Each row was made from one walk, in order. Every step used is in the known rows, and no mark comes twice. Write each row's walk.
Known rows:
J/R/A/C/P: [ -8  12 -24   5   7  -7  -3  -1   2 -18  -2   8 -13   8  13  12  -8  40
  -6   1   5  -3   7 -13  12  10  13   3   6 -16   8  -1  -6  21  31   3
   2]
V/N: [ -3 -10  -1  -3  -4   0 -10   8  18 -14   6  -1  -3   7  18 -18   3   0
  -1  -6   6   7   5 -17 -10   0   3   7  -5  15  -1  -5  -1   5 -10  -6
  -2]
M/C: [ -5  10 -19   7  -3  -1  -9 -19   1   7 -12  10  -5   2  22  -9  -3  10
   4   4   2 -12  15  -5  15  -8   6   2   4 -11  10   8  -4   0   1   0
   1]
T/V/N/A/C/P/E: [-12  -9 -20  17   1   3  13  -6  21  -9  17  11  -5   5  23   0  15   4
  13  -5  -3  11  12 -14   3   7  -6  -2 -14 -15  -6 -20 -17  -4 -14  -4
  14]
F/P/C/A/N/V: [-27 -11 -11  11   7 -13  17  -1   1   8  16  22   0  12  19  -1   7  17
   4   4 -18   4  19  -6  13 -14   9 -15 -33  -9 -21 -26 -22  13   6   6
  24]
N/S: [  1  -1   8   4 -11  12 -14  -1   9   5 -10   1   0 -20   8   2 -21   0
  -4   4   4  -7  -5  -4   0  18  -7 -16   1  20  10  -5   2  -5  -7  -2
  -2]
K/T: [  8  -6   5  -1 -16   4   0  -4  -7 -14 -11  -4  10  -8  10  -5  16   1
 -11 -22  -8  -7  -3  15  11 -16   5   3  -5  17  -4 -10 -15 -14   9 -12
   0]
R/A/C/M: [ 14  14 -12  22   9  -1  -3  -5  17  -2  -1  20  -9   7   6  -8  -5  37
  -5  -6  -3  -2  18 -12  20   6   7  22   2  -9   8  -9 -11  13  19  17
   6]
A/D: [  7 -13  -9  12   1   4   2 -27  18   6 -12  -2 -22  -1   5   7  -2 -11
  17   3  -4   5   1   6   3  -2   0   2   1  -3 -11  -1 -13   4   6  10
   2]
M/C/A/N/V/T/K: [-19  11 -39   7   8  -5  12  -8   2  -2  -3  31  -7  15  30 -17  16  15
  22   3  13   6  15   2  15 -19  19   3 -14  -3   8  -4 -19  11 -10  -7
  27]
M/C/A/N/V: [-20   9 -37   1   1  -5   5  -5   9   1   0  32  -3  10  34 -12  13  13
  21  12   8   0  11  -5  15 -11  19  -4 -14   3   4  -8 -16   3  -8  10
  20]
R/A/D: [ 10   1 -14  13   2  -4   0 -13   7   7  -2   9 -25   1   4   0  -4  13
   8   1   1  -2  -2   4   4  -4  12  20  -8 -12  -1 -13 -13  13  23  17
   6]
E/P/C/A/N: [-25  -7 -15  11  -6 -17  11 -10  -1  -7   1  40   1  -3  12  -4   4  20
   1  -3 -14   2   7   5  11   2   6  -8 -28  -5  -8 -11 -14  28   3  11
  17]
K/T/D/A: [  1  -8  -6   4 -10 -10   5 -16  -2  -7  -5   6   6  -7  15 -22   9   9
  -4  -7 -10 -16   5  11  21 -23   7   4 -16  15  -4 -30   7 -25  10 -10
   5]
R/A/C: [ 13  10 -16  12  11  -1 -12 -13   3  -1  -2   7  -6   5   5  -4  -8  25
  -3  -6  -3  -5   9  -5  19   1   5  21   2 -15  15  -7  -5  12  18  14
  12]
J/R/A/N/V/T/K: [-23   7 -25  -1   7   2  -2  19  -4 -18  10  10 -12  16  11  -5   6  25
  -8  11  29   9  -8  -4   1  -9  30  10 -14   1  10 -17  -8  16  21 -12
  11]
C/A/N/V/T/D: [-12  -2 -21  -8   6  -1  17   5   4 -10   7  32   2   9  10  -9  22  12
  20   7  15  14   1   4   3 -13  16  -5 -25   7 -12 -29   0   7 -13   5
  23]
J/R/A/D/Z: [-12   7 -21   4   1  -2   4  -9   7 -14   1   4 -19  -4  11   9  -7  26
   3  11   6  -2  -9   4  13  -9  32   6   1  -5  -2  -9 -12   8  34  -5
  -5]
Z/D: [  4  -1   0   8  -3  11  -2 -20  15   7 -11   9  -9  -7  -2  -1  -2  -3
  11  13   5   2  -1   4  -1 -10  -4  -6   3  -6 -12 -12  23  -3   4  11
  -7]
N/V: [ -5   5  -9   3   1  17   9   4   5   7  -2   1   1   4  12  10   6   2
   5  13   7   3  -4   1   4  10  -4   0  -5   5  -8 -18  -9 -14  -7  -1
   5]
D/Z: [ -5  12   0   2  -5   6  16  -7   4   1   5   3   3 -17   4   0   4   6
   5   0  -7   1 -12  21  19 -17  11  -5  -2  10 -10  -3 -14 -15  -1 -20
  -8]
S/N/V/T/D/A/C: [ 32   2 -36  -1  18  21   4 -21   8  -3  -3   1   4  12  12   6  -1  13
 -13   2   9  -2  37  -1  14   3  -4  14 -11  -1 -11 -26  17 -16  -9 -20
  16]
F/P: [  2  -6  11  14   9 -10  14   3  -5   2  11  -1   0   3   5  10   0   8
  -5  -3 -18   0  12 -11  -3  -4  -7 -11 -10 -10 -19 -15 -15   2  11  -3
   3]
K/T/V/N: [ -1  -8  -3   6 -14  13   7  -4   8 -17  -3  -4   3  -6  19 -10  24  -4
  -9 -20   1  -3   4   8  12 -15  10   4 -11  25  -5 -28 -23 -26  -3 -14
   1]
J/R: [-17   1 -10  -8   2  -3  -5   6  -1 -20   0  -3  -1   3   6   9  -4  11
  -7  10   9  -1  -3 -10   0   4  17  -7   8  -1   3   2   5   5  18  -8
  -6]
D/A/N/V/T/K: [-17   3 -28   0   9 -15  19   4   6   6  27  12  -3  19  21 -25   0   1
   0  15   8   8  12   2   8  -7   8   1 -28  15   3 -25 -11 -12 -15 -17
  23]
S/N/A: [ 25  -4 -24 -13   3   4   6  13   0  -8  11  -2  14   9   1  11  17   3
  -4  -6   1   0  17  -8 -15  -6  10  10  -8   4  -7  -7  12  -5   7 -10
  13]
Z/D/A: [  0   3 -11   5   2 -11  11 -23  15  12   6  12  -7  -2   9 -14 -13   1
  12  22  -6  -4  10   2   7  -8  -2  -6  -6  -6  -8 -20  24 -14   3   6
   0]
D/A/N: [-15  -2 -22 -10   5 -26   8   4  10   5  29  13  -1  13  18 -28  -7  -4
  -2  16  -2  -1  11  -4   5  -5  13  -7 -22  16   5 -19  -1 -11  -8   0
  13]
F/P/C/A/N/S: [-24 -15  -3  11   1 -15   5  -5   3   7  12  21   0  -1  17  -6  -6  17
  -1   0 -19  -1  19 -10  11  -9   8 -22 -29  -1 -11 -20 -17  16   5   6
  20]
S/N/V/T/K: [ 23   2 -24   2  13  27   9   4  -1  -4  -1  -6  -1  14   1  14  10   4
 -13  -9  20   7  19   6  -4   0  -2  14 -10   4 -10 -10  -1  -5  -7 -29
  13]

Which walk is each row?
[ -4  -3 -14  -9  -3  17   1   7   7   0   6  13   0   9  12  -7  16  -3
  -5   6  23  15  -1   5   0  -5   8  -6 -23  15  -7 -24 -11  -1 -16  -5
   9] => A/N/V/T
[  8   4 -20  12  10  -6   3 -40  23   9  -2   9  -6   2  13 -12 -18   5
  12  19 -10  -3  20  -2  19  -6  -6  -4   4 -10  -3 -17  22 -13   3   9
   6] => Z/D/A/C
[-18   6 -33  -1   1 -15   1  -6   6  -2   2  32  -3  10  28 -19  10  13
  19   6   5  -2  14  -5  12 -15  22  -4 -10   0   8   2 -12  10  -6   9
  18] => M/C/A/N
[ -8 -10 -14   1 -10   0   4  -8   7  -5   0  13   5   0  23 -25  17   3
  -2   2  -1 -10   1  11  20 -23  10  -2 -26  27  -7 -44  -1 -32   3  -8
  11] => K/T/D/A/N/V
[  0  -5 -17   5   8 -14  23 -16   9  -6  -1  15 -12   3   8   7   7   4
  33  -1  -9   9   4   7   4  -5  10   2  -4  -4 -12  -3 -13  12   4  13
  18] => C/A/D
[  4   7 -26   5  17 -22   6 -25  10   3  10   0   4  10  20 -14 -19   8
   1   7 -18  -6  28  -7  25   5  -4   4   2  -5  11  -6   0 -11  -2  -3
  17] => D/A/C
[  3   6 -16   4   5   9  15 -15  -1   6  -2   7   1   2  14  -1   2  16
   2  14  10   0  13   4  12  -2  -3   3 -18  -6 -12 -34  12 -15 -10 -15
   9] => N/V/T/D/A
[-11 -12   4  15 -10  -7  10   2   2   3  12  18 -12  -5   5   4  -4  12
   0 -13 -11   7  -2   2  -1  18 -23 -14 -14 -30 -19   5 -16  16  -8  -4
  -1] => C/P/E
[-10  -3  -3  10  -5  18  -3  -2  25  -3   3   2  -9  -9  17  -4  -4  -5
   1   6  14  -1   5 -12   0  14   2  -7  -8  22   5 -25  -8 -18 -21  -3
   1] => T/V/N/S
[-20   9 -24  -6  -1   8   0   7   0 -17   7  19  -9   0  13  -5   6  33
  -6  18  28   3 -12   2  13 -17  35   1 -18   3  -2 -32   3   3  22 -12
  -1] => J/R/A/N/V/T/D/Z
[  5 -10 -18  -3   0  -4  -8   1  20 -18   4  -2  10  12  26 -13  16   6
  11  -8  -3  11  13 -28  -6  -7   5  12  -3   7   5  -7   0   8  -3  -4
  15] => V/N/A/C
[  0  -7  -8   2 -16   6  13   1   6 -19   2  -2  10  -4  25  -7  34  -2
  -3 -18  -2  -2   4   4   6 -21  14   6 -15  21  -6 -32 -21 -25   2 -14
   8] => K/T/V/N/A
[-17  -9  -8  21   7 -16  27 -27   3   9   9  15  -7  -4  15   7   0  20
  13  -2 -32   1  18   8  24 -24  11 -12 -22 -18 -28 -15 -27  12  16  -3
  15] => F/P/C/A/D/Z
[  4  10 -21  15  14 -23  16 -17  25   2  12  15   0  10  20 -17 -17  20
  -1   6 -19  -3  36 -14  28  10  -3   4   2   2   5  -7  -5  -9   0   0
  11] => D/A/C/M
[-10   0 -22   1   0  -2   9 -15  26  15  13  19  -8   6  18 -19  -5  -4
  14  32   7   4   5   2   6  -8   4 -12 -18   8 -12 -36  16 -20  -5  11
   4] => Z/D/A/N/V
[  0  -7 -12  10 -19  12  22 -16  16 -15  -2  -2   0 -12  28  -5  34  -3
   8 -17  -8   1  -3  19  17 -31  20   4 -16  24 -16 -34 -34 -32   5 -20
   5] => K/T/V/N/A/D/Z
[ 10   4   2   4  -1  11   9 -25  -7  -4  -9  10   1 -16  -4  -4   7  19
   0  -5   8   3   2  18  16 -26   6   1 -10  -8 -13 -16  15  -2  -4 -27
  -5] => V/T/D/Z
[ 31  -4 -32  -7  11   8  -2  -4   6 -11   2  -5  15  11   6  13  13   5
  -4 -11  -4   1  26 -11  -3  -5   4  12   1   0  -1  -3  10  -3   7  -7
  19] => S/N/A/C
[-20  -2 -11  15  -2 -17  15 -15  -8  -6  -4  33   3  -7   9   4  -1  26
   2  -6 -19  -2  11   6  14   6   1  -4 -21 -15  -8  -7 -11  27   6   6
  14] => E/P/C/A
[ -2 -17 -16   6  -6  -6  -4   1  22 -18  11   9   4   8  30 -12  12  11
  12 -15 -10  14  11 -24  -5   3  -8   5  -9 -11  -5  -5  -8  16  -7  -7
  14] => V/N/A/C/P/E
[-10  -2 -10   7   3  10   7  -1  19  -5  10   1  -9   2  12  -5   9  -6
   3   3  11   4   8  -9   1   2   6   2  -9   9  -2 -22  -9 -14 -15  -3
   1] => T/V/N
[  6   3  -8   5   3  23   7 -12  -2   5 -14   7   0  -1   7   7  10  13
   2   9  15   5   5   6   7  -3  -5   4 -12  -8 -14 -28  10  -8  -9 -12
   4] => N/V/T/D
[ -2 -12   6  -1 -14   9 -22   8  25 -10  -3  -1  -3  -9  24 -17 -12   0
  -4  -4  10   1   2 -21  -9  15  -1  -5  -3  31   8 -10   1   1 -17  -7
  -4] => V/N/S
[-22  -5 -22  10  -1 -10  15 -36   9   8  -3  20  -9  -5  12  -5   1  12
  21   1 -17   0  10  20  31 -23  21  -1 -14 -10  -9   2 -14  15   6   3
  17] => P/C/A/D/Z
[-14   0 -16  20 -10  -7  -1 -17   3   9  -3  25 -14  -2  26  -5  -6  19
   4  -6  -6  -6  13  -2  14   6 -12  -9  -8 -35  -6  12 -17  13  -6  -4
  -1] => M/C/P/E
[  3  -4  -8  15  -3   9  16 -33  20   7  -7   0 -20 -15   8   8   1  -6
  20   4  -9   4  -8  22  17 -16   9  -2   0   7 -18  -3 -23  -8   6  -6
  -5] => A/D/Z
[-18  -3 -15  22  -4 -12  24 -34   3  -1  -8  34  -7 -16  14   9  -1  24
  13  -3 -25   0   5  19  25  -4   6  -6 -22 -10 -18  -9 -24  20  10   2
  11] => E/P/C/A/D/Z
[-25  -8 -11  13 -10 -10   3 -10   2  -4  -4  40   2 -15  15  -4  -6  21
  -1  -1 -12  -2   5   3  13  11   3 -16 -28   7  -2 -14 -13  25  -2  10
  16] => E/P/C/A/N/S
[ -7  -3 -13   2  -7  -5  -3 -18  28  14   8  20  -9  -7  16 -23 -18  -5
   9  27   4  -2   5  -2   4  -4   2 -19 -14  16  -1 -30  22 -16  -6  12
   2] => Z/D/A/N/S
[ -6  11 -21  15  -8  -9   8 -15   3  12 -13  21 -15   2  25   2   1  23
   7  -2  -2  -8  20  -5  11   3  -5  -8  -2 -15  -2  11 -17  12  -1   1
  -2] => M/C/P
[ -7  10 -34  14   0  -9  16 -34  11   3 -11  23 -14  -5  31  -3   5  16
  33   4  -9  -5  12  11  27 -20  20  -1  -1  -8  -5   4 -22   3   3   1
  12] => M/C/A/D/Z
[-15  -2   1  28  -9  -6  10 -11  10   1  -8  35  -5  -9   8  -1  -5  30
 -13  -5 -16  -2  17  -3  16  14  -4  -4 -18  -7 -12  -7 -14  21   9   5
  -3] => E/P/C/M
[  3  -2 -18   6  -8  -4  25 -15  12   3   4   2  -2  -9  13  10  20   1
  28   5 -14   6  -7  10   4 -23  17   2  -8   0 -14 -11 -14  -7  14  -7
  11] => N/A/D/Z
[  4  -4 -13  -4   4 -10   4 -18  -2  -1   6  16   0   3   5 -23   0  12
  -3   5  10   2  18   2   8 -19   8   1 -23  -5  -5 -25  22   0  -9 -14
   8] => V/T/D/A/N
[  6   2  -1  12   8   1   9  -6 -15  -6  -4  -5  -4   6  -6  -4   7   8
  -3 -18  11  12   7   9   0 -17  -1  13  -5 -12   4   8  -4  15  -4 -29
  12] => V/T/K
[ 32   2 -21  -9   6  29   5   0  -1  -6  -1  -4   6   8   3  16   8   6
 -18  -6  17   4  23   4  -3   6  -2   9 -10   3 -16 -15   4  -9  -9 -22
   6] => S/N/V/T
[ 30 -11 -30  -5   3   7   7  -4  12  -6   3  -3   0   9   5  16  16  -3
   5  -4  -1   2  17  -4 -13  -8  10  11  -7   3 -13  -7   3  -2  12  -3
  14] => S/N/A/D
[ -9   3 -26 -10   4 -14  16   1   7   5  26  14   2  13  24 -20  -3   3
  -6  17   5   4  15   1   8  -3   8  -6 -27  13  -2 -30  -5 -15 -15 -11
  16] => D/A/N/V/T
[-14  -8   9  27   1 -12  13  -6  10  13   7  17  -5   4   9  -1  -4  26
 -13  -4 -23  -1  30 -15  16  -8  -1  -9 -19 -15 -20 -11 -19  12  16   1
   2] => F/P/C/M
[  2  -1 -19  16   6   9  13 -27   4   5  -1  16  -5   2  19   1  -4  23
   4   5  -1   6  19   3  22   9 -20  -1 -18 -27 -18 -28   3  -5 -15 -17
  13] => N/V/T/D/A/C/P/E
